In the rows, zero is written as 128.
Known rows, with every step that occurs
vorok vasuz punin: [119 181 124 105 103 119 134 140 157 143 124 136 132  82 151 165 117 129
 120 110 109 166 104 131 119 110 140 142 145 154 138 120 115 139 164 136
 113  75 107 135 105 147 141 154 131 142 146 108 152 175 103 115 135 124
 139 148 128 120  90 111 150 140 127 149 104 126 141  99 159 139 146  92
 139 111 150 116 120 121 129]
lived vura sofe vasuz punin: [104 130 103 131  99 158 130 167 144 165 133 121  97  76 147 158 110 133
 129 167 135 129 119 120  90 125 157 123 145 123 145  96  89 126 158 109
 146 112 128 118 128 124 161 117 174 170 150 123 195 193 132  99 137 120
  71 159 139 116  81 133 125 135  95 152  91 130 137 105 149 143 136 122
 126  92 153 105 127 115 147]
vasuz punin sofe vura: [ 90 142  72 127 134 147 145 100 143 149 125 100 163  82 158 132 116 161
 149 185 165 120  99 140 163 116 154 114 132 130 145 133  90 115 170  94
 132 136 160 122 127 124 102 124 111 154 152 132 191 177  79 103 161 158
  43 145  95 152 103 139 152 174  91 164  99 126 138 120  80 134 125 115
 145 114 114 131 101 145  82]
punin vasuz: [109 149 121 155 129 116 146 124 121 140 140 119 130 110 145 150 119 158
 147 115 136 133 127 141 107 126 139 115 146 130 130 105 127 118 156 129
 152 101 117 120 131 109 144 137 151 134 146 120 131 145 175 114 126  98
 107 130 127 124 156 132 117 127 127 113 125 151 148 114 124 108 125 120
 130 132 146  99 136 133 148]
fediz rufomav vasuz sofe: [148 176 135 135  67 107 147 137 166 142 117 157 163  55 150 169 130 187
 119  90 145 157 131 145 151 102 144 120 163 152 159 122 127 120 184 107
 110  68 130 135 106 131 115 168 126 126 147 107 163 178 119  99 149 145
 113 148 127 145  86 105 158 152 103 146 122 168 138  96 131 129 139 110
 130  96 145  97 110 132 115]
mevov rufomav vorok vasuz sofe vura: [141 149 135 148  13 132 149 125 145 160 115 173 151  56 167 186 131 201
 100 137 128 138 106 153 154 100 128 111 151 145 185 145 136 132 187  94
 125  82 143 129 116 133 103 150 110 139 145 136 176 184 120 117 154 153
  89 160 101 160  90 108 158 184 114 157 122 153 136  99  89 127 105 102
 132  68 124 127 111 170 104]
fediz rufomav vorok vasuz sofe: [152 179 158 138  17 112 141 138 153 156 118 187 149  65 156 191 127 207
 106  93 118 163 118 143 138  89 120 122 170 153 174 129 167 128 184 109
 113  55 125 125 111 138 120 161 125 124 153 106 158 179 134 110 139 146
 141 151 123 143  84 101 154 154 112 152 118 164 141  81 126 129 126 105
 123  81 147 101 127 140 116]
vasuz sofe: [125 135 128 129  92 115 138 118 128 130 119 125 140  74 138 130 124 154
 135 138 139 135 130 125 137 117 144 116 142 135 141 137 107 116 161 105
 127 123 147 106 127 120 100 143 118 139 138 103 170 167 111 105 154 145
 104 136 121 132 107 127 165 128 112 143 110 128 129 117 117 127 137 130
 126 104 137 109  99 114  90]
mevov fediz: [128 148 121 145 104 144 106 157 116 151 123 154 141 146 136 128 142 110
 109  96 155 148 114 101 130 136 113 130 133 129 127 152 152 125 113 130
 134  80 139 121 144 122 127 133 150 103 140 141 112 109 147 133 139 134
 147 132 133 130 135 107 141 147 140 139 122 133 116 144 115 130 126 115
 114 133 129 152 122 148 138]
vura sofe vasuz: [125 117 119 152  88 150 134 161 126 158 141 128  99  86 143 143 127 134
 130 152 134 109 157 119 104 132 149 115 156 107 148  93 124 139 151 111
 145 134 117 123 132 119 155 117 185 154 140 122 164 173 165 102 122  97
  87 146 140 109 116 139  98 123 113 128 114 140 131 120 156 132 116 140
 113 112 144 112 139 124 162]
sofe vasuz: [123 133 131 147  97 128 150 145 116 137 136 132 106  89 140 148 125 125
 140 119 136 125 147 130 110 137 143 113 145 127 135  99 128 134 154 124
 146 122 116 118 133 113 139 122 152 138 143 132 142 150 161 112 129  99
 114 136 137 104 137 136 106 117 136 114 121 124 144 132 149 118 120 128
 124 121 145 118 143 132 156]
mevov rufomav vasuz: [158 167 135 146  73 111 133 156 163 144 121 168 150 102 148 180 141 162
 102  71 126 156 127 144 148 112 135 135 147 156 162 114 147 139 159 129
 112  67 109 150 109 144 132 154 153 110 142 134 118 142 140 128 128 126
 132 143 140 149  98 100 139 157 120 127 145 177 138 106 145 129 127  94
 125 112 136 122 133 148 155]
mevov fediz rufomav vasuz vorok: [163 184 171 163  67 108 120 142 142 135 134 200 173 105 142 205 141 165
  96  48 100 169 121 130 126 125 113 139 153 161 165 125 201 125 173 116
 124  30 116 132 138 133 133 177 152 104 145 183 101 139 154 125 123 126
 143 144 148 158 108 100 141 144 131 134 150 166 142 121 122 132 133 122
 129  97 136 158 176 163 174]
rufomav vasuz: [158 154 135 129 113 110 136 143 160 133 121 144 141  92 159 159 135 143
 123 100 121 143 129 145 138 115 147 132 146 141 146 109 126 143 159 136
 109  96 117 156 104 145 131 149 152 131 131 134 127 154 115 121 132 118
 129 134 147 127 103 115 128 145 126 124 140 140 135 104 154 128 129 109
 134 123 139 114 123 128 143]
mevov vorok vasuz: [159 167 158 138  47 120 126 154 149 153 120 174 131 121 165 181 133 179
 100 100  91 155 116 146 126 104 113 135 151 143 160 119 177 151 152 139
 116  66 105 145 112 143 143 143 145 121 134 123 122 149 149 139 115 123
 170 150 132 136 103 106 138 153 130 132 141 156 140  92 146 128 113  96
 121 103 135 118 139 146 148]
mevov fediz rufomav vorok vasuz: [161 194 161 151  21 132 120 170 154 172 124 219 145 128 155 205 139 184
  81  57 117 174 109 136 130  97  90 136 165 151 170 129 213 141 149 134
 115  18 106 149 118 149 153 152 146  97 154 141 105 134 167 137 114 133
 183 151 133 143 104  84 123 169 135 141 136 173 135  92 130 133 113  91
 115 100 140 130 160 172 166]
lived vura sofe vasuz vorok: [138 106 161 171  74 143 130 151 122 144 145 154 102  89 145 183 123 159
 120 154  87 114 142 125  81 139 136 121 151 123 165 106 155 132 170  98
 160 120 119 101 156 117 146 130 182 159 132 173 160 179 167 114 123 108
  79 151 157 128 108 145 116 120 109 136 128 140 138 114 127 129 121 161
 122  69 141 141 175 135 174]
fediz rufomav vasuz vorok: [163 175 176 152  79 100 133 126 149 123 139 187 166  94 138 205 133 174
 105  65  88 160 128 145 125 121 120 138 151 161 166 113 188 127 180 115
 121  54 111 134 130 135 134 173 141 115 139 176 110 150 145 123 118 124
 131 140 145 157 106 111 134 134 123 130 151 166 149 111 129 132 136 129
 136  95 137 146 179 154 169]
mevov vorok: [144 139 143 142  76 128 116 140 123 141 123 160 142 151 137 154 128 173
 114 115 113 142 113 133 126 118 108 129 126 132 154 116 168 124 127 121
 130  86 143 128 135 120 133 118 137 112 139 143 119 121 149 137 115 138
 145 137 127 154 113 118 135 137 117 122 143 149 141 120 117 136 116 115
 118 116 120 124 144 141 135]
sofe vasuz vorok: [136 137 169 162  82 107 143 122 103 116 144 158 125  84 138 180 124 137
 132 105  88 134 141 126  98 143 129 124 144 144 154 105 168 129 180 110
 152 105 119  99 154 113 127 144 153 135 141 175 128 156 163 114 123  99
 114 135 147 124 134 139 124 102 138 115 134 124 154 133 132 121 125 148
 131  95 142 150 180 139 168]
pidim gebam: [132 148 127 131 162 104 106 114 136 137 110 122 106 139 134 142 131 119
 156 100 103 161 132 107 119 132 151 114 130 143 115 144 119 144 139 118
 149 126 115 125 134 134 117 125 138 129 147 148 131 119 149 158 122 146
 165 143 102 110 118 139 127 146 134 125 120 129 115 117 120 125 114 108
 136 156 121 130 117 131 108]
rufomav vorok vasuz sofe vura: [142 142 135 137  42 132 152 118 140 155 113 158 144  50 174 175 128 189
 112 154 125 129 107 153 148 101 137 110 150 136 173 140 126 135 187 100
 122  99 149 133 111 133 102 147 108 151 138 137 180 193 104 111 157 147
  88 155 105 147  93 116 150 175 117 154 118 130 135  98  94 127 106 111
 138  76 125 121 105 157  95]
vorok rufomav fediz: [133 162 126 141  58 147 132 158 110 159 138 192 143 141 130 148 146 128
 108  64 128 144 115  97 144 121  89 124 143 155 154 174 179 125 123 127
 147  68 135 105 140 146 144 120 142  96 157 137  95 102 164 127 122 152
 172 125 121 134 146  90 112 154 160 160 119 137 114 131 107 124 113 107
 115  96 146 169 164 163 145]
pidim vasuz: [103 151 134 121 137 112 110 164 115 155 145 132 136  93 128 128 110 154
 135 102 112 135 123 154 116 127 132 145 141 132 124 102 111 126 149 138
 111 120  93 139 113 135 150 153 111 129 114 133 138 140 143 132 135 105
 155 120 148 137 140 119 104 125 136 123 122 153 124 100 163 116 132 116
 121 142 127 133 123 101 139]
vorok rufomav vasuz sofe: [150 163 138 135  43 102 151 133 151 136 120 163 149  47 159 165 132 177
 125  97 117 150 131 136 154  99 146 117 160 162 174 136 132 127 193 108
 116  87 127 109 109 145 104 157 131 134 147  95 159 180 118 101 151 150
 121 144 128 141  91 104 155 149 122 152 123 157 133  93 129 119 132 104
 126  85 153 110 111 132 112]
mevov fediz rufomav vasuz punin sofe: [107 207  81 137 113 129 124 143 169 164 125 139 187  95 160 160 124 174
 138  97 177 172 103 121 162 103 147 128 160 156 148 120 136 112 175 109
 116  56 139 126 123 137 121 150 151 119 180 113 161 165 102  96 150 155
  96 147 123 150  83 108 161 173  84 166 100 165 143 100 119 138 148  90
 128 126 140 116 115 134 114]
sofe vasuz punin: [101 161 113 122 109 124 144 139 126 137 131 124 122  72 140 157 112 114
 142 117 135 152 119 123 105 130 150 125 137 143 134  95 100 123 166 120
 137  92 127 114 127 120 144 131 142 146 158 125 162 171 126  99 139 112
 105 143 131 112 108 127 130 118 126 129  97 115 152 124 155 135 142 108
 134 118 152 116 133 117 142]

Rows
[142 165 153 153  43 132 128 145  99 147 145 209 153 131 129 169 144 136
 105  53  98 150 115  95 135 125  83 129 145 165 168 175 204 123 142 118
 153  56 134  89 154 143 136 131 147  95 158 165  89 108 168 126 119 148
 170 125 129 143 145  94 117 143 163 159 127 136 123 133  98 125 117 119
 118  78 147 188 188 168 156]	vasuz vorok rufomav fediz
[133 192 137 122  44 116 129 150 154 158 122 181 142  91 151 202 121 166
  99  81 103 182  92 134 121  96 119 145 147 168 169 114 155 135 171 127
 115  35 116 131 112 152 144 149 138 122 163 125 139 166 122 122 126 134
 148 153 125 145  74  93 147 152 122 147 113 153 150  89 147 146 135  79
 130  94 148 120 141 139 142]	mevov rufomav vorok vasuz punin
[159 163 143 135  64 112 148 148 157 137 130 176 138  93 154 174 138 155
 116  77 103 147 131 143 148 106 130 128 151 159 168 129 159 143 167 132
 114  82 106 133 105 158 132 146 147 122 141 119 113 144 138 125 125 135
 146 138 136 139 107  99 116 153 141 139 144 163 132 101 143 119 121  96
 126 106 148 131 144 149 154]	vorok rufomav vasuz
[106 171  79 131 115 142 150 113 169 157 128 125 181  73 163 159 119 186
 136 149 171 135 102 154 173 106 153 116 145 142 156 123 108 116 184  94
 121  96 149 141 116 131 113 142 114 144 159 134 186 182  87  98 156 160
  48 156  98 162  90 124 146 191  84 164 108 156 144 105  86 135 126 101
 146 109 117 123 111 160  99]	fediz rufomav vasuz punin sofe vura
[124 150 163 168 108  98 141 103 106 119 146 148 145 102 140 182 120 165
 138 102  90 143 125 134  94 135 128 125 147 146 149 110 166 115 181 115
 157  86 118  99 151 109 131 156 151 132 144 165 120 151 174 118 121  99
 108 130 138 140 150 136 130 109 132 115 137 145 158 119 113 112 129 143
 136 104 144 135 174 140 160]	punin vasuz vorok
[143 147 150 146  26 131 130 144 120 143 137 193 137 149 128 165 132 179
 105  90  96 144 118 129 140 108  92 124 134 152 179 140 199 124 137 116
 134  78 123  95 134 139 133 114 130 107 146 120 105 109 172 139 106 157
 164 141 113 166 121  99 120 147 138 142 144 173 136 114 106 121 108  99
 111  97 133 146 163 165 147]	mevov vorok rufomav
[ 89 165  78 122 147 126 130 113 147 142 130 100 162 100 146 127 112 156
 161 151 159 143 109 120 151 110 155 127 142 143 134 119 106 111 164 107
 127 125 148 107 133 133 108 126 133 140 166 102 175 166  86  97 149 151
  81 134 116 138  99 137 160 144  86 160  93 135 143 108 115 136 148 113
 134 128 133 113 111 109  89]	vasuz punin sofe
[127 173 126 152  85 151 109 160 136 158 133 181 159 158 114 150 141 145
  95  64 168 161 118 116 139 127  93 128 141 138 133 147 181 112 112 121
 130  45 123 131 140 120 147 145 130  85 148 138 107  98 174 132 124 143
 155 142 118 151 131  91 131 160 126 145 127 176 123 140 106 130 127 111
 113 126 126 145 145 173 155]	mevov fediz rufomav
[126 156 167 168  51 106 149 116 106 126 157 184 140 110 131 189 126 172
 127  79  75 146 128 130 116 122 106 120 147 165 174 136 197 117 180 110
 156  77 104  75 148 130 131 144 142 121 150 138 105 134 194 124 112 126
 135 134 124 153 150 114 116 124 150 135 140 171 148 113 103 105 120 122
 125  87 153 154 188 164 168]	punin vasuz vorok rufomav
[128 176 135 169  35 134 141 147 100 157 152 199 155 109 145 176 140 155
 125  63 117 147 123  95 140 123  99 117 162 164 174 158 203 120 167 106
 163  62 134  75 161 136 132 128 163 103 177 158 110 128 177 108 126 144
 143 129 128 135 147 105 116 147 149 162 115 141 132 125  99 117 114 116
 114  76 154 179 191 165 155]	punin sofe vasuz vorok rufomav fediz
[116 166  89 139  69 140 149 120 155 161 125 145 176  77 174 168 121 200
 133 150 142 138  94 151 174  97 144 115 142 150 182 129 130 120 190  91
 126  89 155 121 119 139 107 127 123 144 164 132 177 179  97 105 151 170
  64 157  96 173  85 117 147 193  94 168 116 156 147  99  81 131 114  89
 139  94 122 135 118 165  99]	mevov vorok rufomav vasuz punin sofe vura
[140 142 123 137  50 128 161 118 146 144 119 152 152  41 168 162 131 177
 121 141 134 125 119 151 164 107 149 105 146 145 176 147 110 129 192  96
 123 106 146 123 109 134  99 149 110 150 138 126 177 187 104 105 163 156
  73 154 104 154  98 113 147 178 119 159 123 143 131 106  92 120 111 109
 140  79 130 129 100 161  98]	vorok rufomav vasuz sofe vura
[118 193  94 133  80 117 137 134 163 154 129 146 175  90 166 168 118 198
 145 113 136 162 102 133 162  91 145 128 154 163 173 112 146 116 189 105
 118  73 140 107 121 147 114 134 149 129 179 104 161 172 102 100 140 162
 102 146 120 160  78 113 155 165  88 163 112 169 152  86 119 135 139  84
 125 108 142 113 127 130 109]	mevov vorok rufomav vasuz punin sofe
[152 190 155 149   4 120 128 155 147 169 116 200 155  74 161 192 134 197
  96  77 132 174 112 128 139  94 113 122 172 153 174 142 179 127 175 110
 116  30 129 122 120 136 118 163 135 111 159 114 150 168 143 113 144 149
 151 154 125 145  88  89 160 163 119 157 116 166 134  89 118 128 124 100
 115  83 147 113 122 149 122]	mevov fediz rufomav vorok vasuz sofe
[131  79 114 141 112 184 106 172 156 173 129 124  90 135 142 129 124 160
 109 207 128  94 128 123 103 121 139 125 140  97 145 131 108 134 116 109
 140 155 129 135 130 136 157 106 175 164 115 124 178 163 136 125 129 142
  76 153 142 136  85 138 120 156  80 161 119 153 104  96 119 139 122 149
 112  90 128 112 120 125 137]	lived vura sofe
[ 86 176 115  99 143 111 113 154 124 152 141 124 146  73 129 139 100 138
 139 103 118 158 100 140 110 122 143 153 134 148 126 100  88 116 162 132
 111  90 109 130 109 137 150 155 110 139 135 125 160 164 111 115 142 115
 140 130 138 138 111 114 129 123 125 136  99 138 136 102 165 133 151  99
 133 135 139 126 116  93 128]	pidim vasuz punin
[127 153 155 169  40 114 154 122 112 128 156 180 139  94 137 182 126 170
 135  96  90 137 139 123 133 122 118 115 155 164 180 131 199 123 191  98
 155 101 110  62 155 134 116 131 147 127 161 136 124 146 176 113 121 136
 119 139 126 145 134 123 116 128 139 145 129 161 149 117 109 108 119 127
 119  83 148 161 186 159 158]	punin sofe vasuz vorok rufomav
[107 143 101 156 108 129 152 136 127 146 139 114 127  85 155 143 120 154
 163 142 158 121 145 130 134 127 155 106 157 128 140  96 128 127 173 109
 148 138 126 104 140 114 122 119 161 141 161 116 164 163 148  97 140 113
  83 136 131 111 131 145 120 133 108 130 109 136 148 117 134 115 122 127
 120 125 142 111 135 127 131]	punin sofe vasuz
[139 135 117 134  81 127 156 115 149 143 112 132 155  38 172 154 130 169
 126 155 144 123 117 153 158 113 160 107 143 134 162 136  91 130 187  98
 119 115 154 141 107 126  97 151 112 156 131 135 186 193  88 102 168 145
  63 151 111 146  94 124 154 172 110 148 121 129 133 110  97 126 117 116
 145  91 124 119  89 148  92]	rufomav vasuz sofe vura
[103 148 103 126 103 141 132 152 135 154 136 121 116  68 140 151 114 121
 134 142 138 138 127 115 100 126 157 126 147 128 145  91 101 126 164 110
 137 101 128 118 125 125 154 126 169 159 156 117 181 190 129  92 133 110
  85 150 132 115  90 131 122 123 107 141  91 128 142 115 159 146 139 120
 127 110 151 110 130 111 147]	vura sofe vasuz punin
[107 190  97 128  97 121 129 131 160 158 123 128 165  95 170 162 114 190
 142 134 136 160 101 131 148  95 144 131 156 151 155 116 138 125 179 112
 119  83 132 116 121 142 118 138 144 136 171  98 171 178  99 105 141 147
 107 149 121 145  82 123 168 160  86 163 102 153 150  83 127 136 140  91
 128 112 138 107 116 121 102]	mevov vorok vasuz punin sofe
[170 171 152 144  32 112 139 157 155 145 128 196 147 108 159 190 139 186
 105  68  94 155 120 146 146  99 117 129 149 162 186 120 184 140 167 128
 115  55 115 131 110 153 136 138 153 113 146 127 108 139 150 130 114 142
 156 145 134 156  98  94 122 159 134 135 153 176 142  95 137 123 114  88
 119  99 142 130 152 158 159]	mevov vorok rufomav vasuz
[132 200 140 116  56 120 130 146 161 157 126 182 146  94 146 200 118 170
 104  79 109 183  94 137 120  95 116 143 151 162 162 111 161 130 169 128
 110  30 113 140 107 150 153 153 131 124 163 125 140 165 124 118 122 136
 152 153 124 142  78  95 137 151 121 149 112 151 151  86 147 146 138  85
 135  99 149 114 147 142 144]	fediz rufomav vorok vasuz punin
[140 158 145 167  24 147 130 165 102 165 151 208 135 109 138 177 145 142
 106  69 102 138 129  89 120 127  95 122 161 151 180 155 203 128 154 108
 161  60 127  87 155 139 152 127 178 110 163 162 109 134 187 113 115 133
 147 135 135 134 136  99 102 141 152 160 118 145 122 128 114 129 110 126
 110  68 154 180 195 166 176]	vura sofe vasuz vorok rufomav fediz
[148 172 150 159  42 143 111 157 127 166 127 216 158 156 125 183 138 180
  90  58 143 166 103 121 131 109  78 129 142 141 164 127 215 112 124 115
 128  28 144 131 142 126 146 130 141  83 162 163  98 103 171 135 112 150
 160 139 127 161 112  89 114 157 124 135 136 171 136 121  99 140 116 109
 112 112 127 141 169 175 157]	mevov fediz rufomav vorok
[148 159 154 145  58 131 125 138 136 151 132 198 150 143 118 183 129 192
 101  78 128 153 115 138 131 103  89 129 140 141 165 112 200 114 133 115
 126  59 138 135 132 131 146 127 128  98 154 154 109 115 159 132 107 145
 148 136 124 161 107 102 107 145 115 127 141 168 142 111 109 140 118 118
 121 109 126 125 171 162 150]	fediz rufomav vorok
[107 156  76 127 126 138 149 109 159 152 122 110 171  64 174 148 119 169
 146 171 160 128 101 149 168 110 165 115 140 138 154 124  90 122 185  98
 123 120 156 138 115 135 104 137 122 158 155 135 190 190  72  98 163 153
  43 150 105 150  91 132 150 182  89 161 107 131 143 106  93 135 126 104
 148 112 118 125  99 145  87]	rufomav vasuz punin sofe vura
[138 147 173 164  33 113 151 128 103 123 155 192 125  97 128 187 129 152
 120  84  75 140 139 124 117 130 109 120 146 164 177 133 198 128 178 106
 153  91 104  71 151 132 129 137 142 125 149 147 111 138 185 122 114 126
 138 139 131 140 138 117 109 120 156 135 136 153 146 125 120 110 116 126
 121  80 150 165 192 164 173]	sofe vasuz vorok rufomav
[131 188 133 113  70 117 125 148 152 151 118 157 140  97 158 181 117 158
 111 102 102 175  93 135 118 103 127 142 142 156 154 112 140 136 165 133
 113  48 118 134 110 142 146 148 136 133 153 116 147 170 115 121 128 132
 149 153 127 137  80 105 156 147 120 146 113 139 148  92 153 143 136  83
 132 103 143 114 129 128 134]	mevov vorok vasuz punin
[133 185 138 111  71 116 131 142 152 150 120 167 135  85 155 190 118 155
 113  99  99 173  94 133 115  98 127 142 146 157 159 111 144 136 171 132
 112  53 122 135 108 153 142 145 137 136 157 125 144 174 107 118 129 130
 147 147 131 131  78 104 141 142 126 145 110 128 148  87 152 145 137  89
 136 101 149 115 136 125 135]	rufomav vorok vasuz punin
[ 79 155  76 124 139 139 136 119 134 163 134 103 167  67 159 132 105 174
 154 172 157 124  96 154 157 115 157 125 137 133 144 121  81 114 180  99
 123 131 144 129 119 130 112 139 102 156 145 134 195 182  86 104 164 144
  57 142 105 156 109 135 139 173  94 160  96 139 136 105  98 127 126 108
 141 123 113 135  98 129  86]	pidim vasuz punin sofe vura
[138 125 160 165  76 125 131 135 111 134 147 153 121  80 138 176 126 146
 124 130  88 123 146 117  92 139 135 124 154 128 164 100 165 133 178  99
 152 113 119 102 153 117 139 141 177 149 139 167 146 175 166 109 117  99
  89 143 152 127 117 142 116 107 121 128 129 137 143 125 135 133 125 158
 122  89 141 146 177 133 174]	vura sofe vasuz vorok
